What can hang from each mark:
rifu: guba
guba: lasi rifu sopa togede zabas zudu
togede: luva
nipirud: zabas
zabas: guba kavol nipirud
sopa: guba
luva: togede
zudu: guba
lasi: guba
todun: zabas
kavol: zabas

Each row was made from one small tree. Brackets hold a mark, then the marks that hang from it, in alphabetical order. Every link used is in the known rows. Write each row's tree.
In the rows, 128 means zero.
Known rows:
{lasi {guba rifu sopa togede}}: [109 134 124  96 112 134 187  94 159 123 189  77 162 143 126 131 127 118
 126 169  84 150 130 136  71]
{sopa {guba rifu togede zabas}}: [106 125 181  99  99 121 159 106 159 121 186 106 148 142 148 159 115 142
 116 148  70 114 162 155  78]
{kavol {zabas {guba togede}}}: [118 146 171 119  84 121 162 120 163 133 204 120 161 148 137 138 108 147
 105 102 116 129 150 160 108]
{nipirud {zabas guba}}: [127 131 161 128 122 124 137 126 149 123 145 149 174 133 144 155 111 140
 118  55 136 122 140 147 107]
{kavol {zabas nipirud}}: [134 130 140 151 120 137 160 123 126 146 149 152 136 139 142 121 139 146
 135  70 128 145 133 153 142]
{zudu {guba rifu sopa}}: [138 127 114  98 129 122 168 119 146 131 161 135 159 146 141 154 143 120
 137 157  99 149 138 134  82]
{rifu {guba togede}}: [126 132 159 110  88 124 134 108 140 144 158 102 139 169 114 147 133 130
 115 135 134 142 118 154 100]
{todun zabas}: [125 130 136 133 138 153 134 137 121 125 159 144 132 128 145 149 129 133
 127 108 109 140 130 138 125]
{guba lasi rifu sopa togede {zabas kavol} zudu}: [114 112 147 121  98 130 203 141 199 151 157  90 133 138 103 219 134 143
 167 182  41 110 200 174  51]
{zabas {guba rifu togede zudu} kavol nipirud}: [136 100 184 148  85 129 185 148 162 126 182 120 160 156  87 170 167 150
 143 108  74 145 200 169  90]
{rifu {guba sopa {togede luva} zabas}}: [138 131 166 102 109 118 145  90 147 128 176  70 146 157 128 177 127 151
 110 154  71 127 128 178  48]
{todun {zabas {guba sopa togede zudu} kavol}}: [132 114 155 134 106 148 184 135 141 109 238 110 160 151 101 202 128 139
 147  99  44 138 180 168  84]
{luva togede}: [126 114 132 106 120 119 118 133 138 139 141 110 121 132 101 131 131 133
 131 143 120 134 138 124 118]
{todun {zabas {guba sopa} nipirud}}: [131 119 134 160 128 149 182 129 113 106 203 152 159 136 130 137 132 124
 134  52  96 165 145 165 126]
{nipirud {zabas {guba togede zudu} kavol}}: [130 115 193 126  98 131 152 135 163 128 179 124 171 150 105 204 124 158
 136  60  77 112 178 162  81]
{zudu guba}: [140 132 137 108 127 128 122 123 116 129 141 141 143 147 143 150 129 131
 124 116 123 137 115 135 120]
{guba lasi sopa togede}: [ 99 130 112 112 102 130 167 121 168 148 158  88 115 131 113 140 104 119
 136 162  95 124 126 147  99]
{togede luva}: [139 127 134 123 141 130 113 128 126 121 121 105 128 121 139 130 135 153
 112 147 105 122 117 134  94]
{todun {zabas guba}}: [127 132 152 140 127 144 146 140 126 107 180 149 158 134 143 152 121 134
 117  87 119 142 142 152 120]
{lasi {guba sopa togede zabas zudu}}: [117 136 146 120 121 137 155  71 126 126 207  87 152 136 114 195 111 130
 144 136  50 126 148 156  89]
{lasi {guba rifu sopa {togede luva} zudu}}: [127 126 128 109 127 140 160  86 150 127 195  64 163 137 120 170 144 146
 130 197  41 145 142 143  33]
{sopa guba}: [120 123 123 125 123 131 140 108 112 109 153 123 142 137 145 127 113 129
 125 108 119 127 116 132 124]
{lasi {guba rifu sopa {zabas kavol nipirud} zudu}}: [141 108 140 153 135 146 210 109 128 113 156 113 172 144 115 192 160 140
 175 104  59 149 180 173  83]
{rifu {guba zabas}}: [139 134 159 126 113 120 136 109 127 132 125 126 146 156 138 172 132 135
 127 117 140 130 133 165 105]
{todun {zabas kavol nipirud}}: [137 107 152 151 134 163 169 161 111 114 144 147 131 142 129 145 153 150
 144  51  98 148 143 164 136]
{todun {zabas {guba rifu togede} nipirud}}: [116 120 187 136  96 147 177 144 155 125 212 142 159 147 129 142 148 141
 113  93  85 162 171 167  98]
{todun {zabas guba nipirud}}: [130 119 158 162 124 152 157 139 110 111 180 162 153 137 136 138 137 138
 123  44 117 159 144 165 137]

Write each row's tree:
[131 132 126 116 132 144 139  74 120 121 197  59 151 135 116 167 127 147
 128 164  46 139 120 144  61]	{lasi {guba sopa {togede luva} zudu}}
[144 113 196 118 121 132 125 133 144 126 156  80 127 136 112 208 141 182
 130 144  31  97 175 169  64]	{guba {togede luva} {zabas kavol} zudu}
[142 107 161 157 111 129 175 156 124 101 134 134 154 149 109 128 144 145
 135  49 127 142 152 168 132]	{zabas guba kavol nipirud}
[116 123 175 122 105 131 129  89 123 126 202 110 138 139 127 195 110 143
 132 120  52 107 163 155  99]	{sopa {guba togede zabas zudu}}
[130 108 186 138  89 128 174 150 140 109 170 108 146 156  97 130 138 149
 123  61 104 137 157 170 119]	{zabas {guba togede} kavol nipirud}
[126 119 154 118 118 137 112  94 120 121 194  85 136 139 127 168 126 160
 116 148  48 117 131 145  73]	{sopa {guba {togede luva} zudu}}
[133 108 144 124 116 134 217 150 164 135 119 133 149 153 139 187 149 145
 163 109  81 138 162 189  78]	{zudu {guba lasi rifu sopa {zabas kavol nipirud}}}
[139 107 176 146 127 134 164 147 121 117 115 130 129 138 120 153 143 154
 146  63  98 122 161 171 132]	{guba {zabas kavol nipirud}}
[128 117 139 163 114 157 174 168 144 121 155 138 152 141 123 207 132 151
 155  96  97 133 167 175 100]	{todun {zabas {guba lasi zudu} kavol}}
[133 117 181 138 101 150 158 150 140 114 216 121 156 151 108 200 133 153
 134  90  64 132 181 167  95]	{todun {zabas {guba togede zudu} kavol}}
[107 124 109 130 104 135 157 112 160 158 170  95 118 129  97 178 117 123
 155 171  69 124 146 146  93]	{guba lasi sopa togede zudu}
[109 141 151 143  76 130 164 122 176 161 193 120 151 143 125 185 113 149
 133 127 103 121 162 172  94]	{kavol {zabas {guba lasi togede zudu}}}
[118 134 109 162 103 134 213 125 155 139 165 137 159 139 138 132 116 134
 143  70 129 149 139 181 115]	{kavol {zabas {guba lasi sopa} nipirud}}
[115 125 148 126 111 133 151 110 183 144 182  95 162 128 122 203 109 159
 129 119  54 113 150 172  36]	{nipirud {zabas {guba lasi sopa {togede luva} zudu}}}
[128 104 163 129  88 123 221 146 171 110 189 102 163 157  96 134 150 135
 135 102  77 150 181 171  82]	{zabas {guba rifu sopa togede} kavol nipirud}
[130 114 206 113 117 143 181 126 151 109 147  69 157 148 138 157 155 183
 116 118  54 133 150 185  53]	{lasi {guba rifu {togede luva} {zabas kavol nipirud}}}
[136 119 147 122 110 119 160 115 168 124 211  86 164 135 107 176 146 146
 121 189  42 135 181 153  34]	{zabas {guba rifu sopa {togede luva} zudu}}
[112 110 171 144  78 134 189 161 162 126 143 102 135 152 100 140 127 150
 131  76 112 131 147 183 112]	{zabas {guba lasi togede} kavol nipirud}
[103 120 182 109  83 128 197 165 221 139 134 112 170 148 131 177 121 158
 127 101 108 115 170 173  52]	{nipirud {zabas {guba lasi rifu togede} kavol}}
[103 132 140 138  75 128 233 127 201 154 198 119 163 149 130 136 127 136
 133 118  99 150 166 183  76]	{kavol {zabas {guba lasi rifu sopa togede} nipirud}}
[131 117 139 147 137 130 164 112 120 126 151 134 130 126 124 146 129 126
 145  87  88 134 151 160 127]	{guba sopa {zabas nipirud}}
[ 96 121 160 124  91 133 162 111 175 150 173 106 139 137 134 206 118 143
 144 173  58 108 177 166  67]	{sopa {guba lasi rifu togede zabas zudu}}
[116 132 168 131  82 129 141 105 159 169 145 103 130 160 113 222 127 142
 143 152 101 117 151 183  77]	{rifu {guba lasi togede zabas zudu}}
[ 98 131 144 106  98 122 189 124 201 154 156  93 129 126 129 172 116 129
 138 189  71 117 168 161  63]	{guba lasi rifu sopa togede zabas}
[111 132 109 145 122 147 186 139 149 118 178 132 153 129 141 159 107 122
 136 108 107 145 136 165 101]	{todun {zabas {guba lasi sopa}}}
[105 122 136 126  92 134 151 134 187 171 146 108 122 133 109 179 142 134
 146 201  87 125 170 145  77]	{guba lasi rifu togede zudu}
[127 134 166  86 113 120 150  98 138 133 199 112 141 147 135 181 108 132
 123 127  61 122 140 158  92]	{zudu {guba sopa togede zabas}}
[105 128 122 124 114 123 199 136 204 139 136 136 181 130 145 165 115 128
 140 114 119 131 159 157  58]	{nipirud {zabas {guba lasi rifu sopa}}}
[133 114 168 133 115 139 173 153 132 135 100 139 132 152 141 184 134 159
 149  67 107 124 139 190 117]	{zudu {guba lasi {zabas kavol nipirud}}}
[120 126 121 160 106 131 145 133 146 139 137 131 146 128 114 177 123 131
 145 133 127 128 155 153 109]	{zabas {guba lasi zudu}}
[137  97 155 147  91 126 210 137 162 121 204 109 166 156  80 170 160 136
 156 113  56 151 201 169  77]	{zabas {guba rifu sopa togede zudu} kavol nipirud}
[117 126 110 131  86 132 164  97 157 165 168  93 135 163  96 194 128 120
 152 167  98 143 133 168  75]	{rifu {guba lasi sopa togede zudu}}
[138 132 135 124 118 119 161  96 131 127 148 117 155 156 130 173 126 122
 138 123 119 137 135 167  92]	{rifu {guba sopa zabas}}
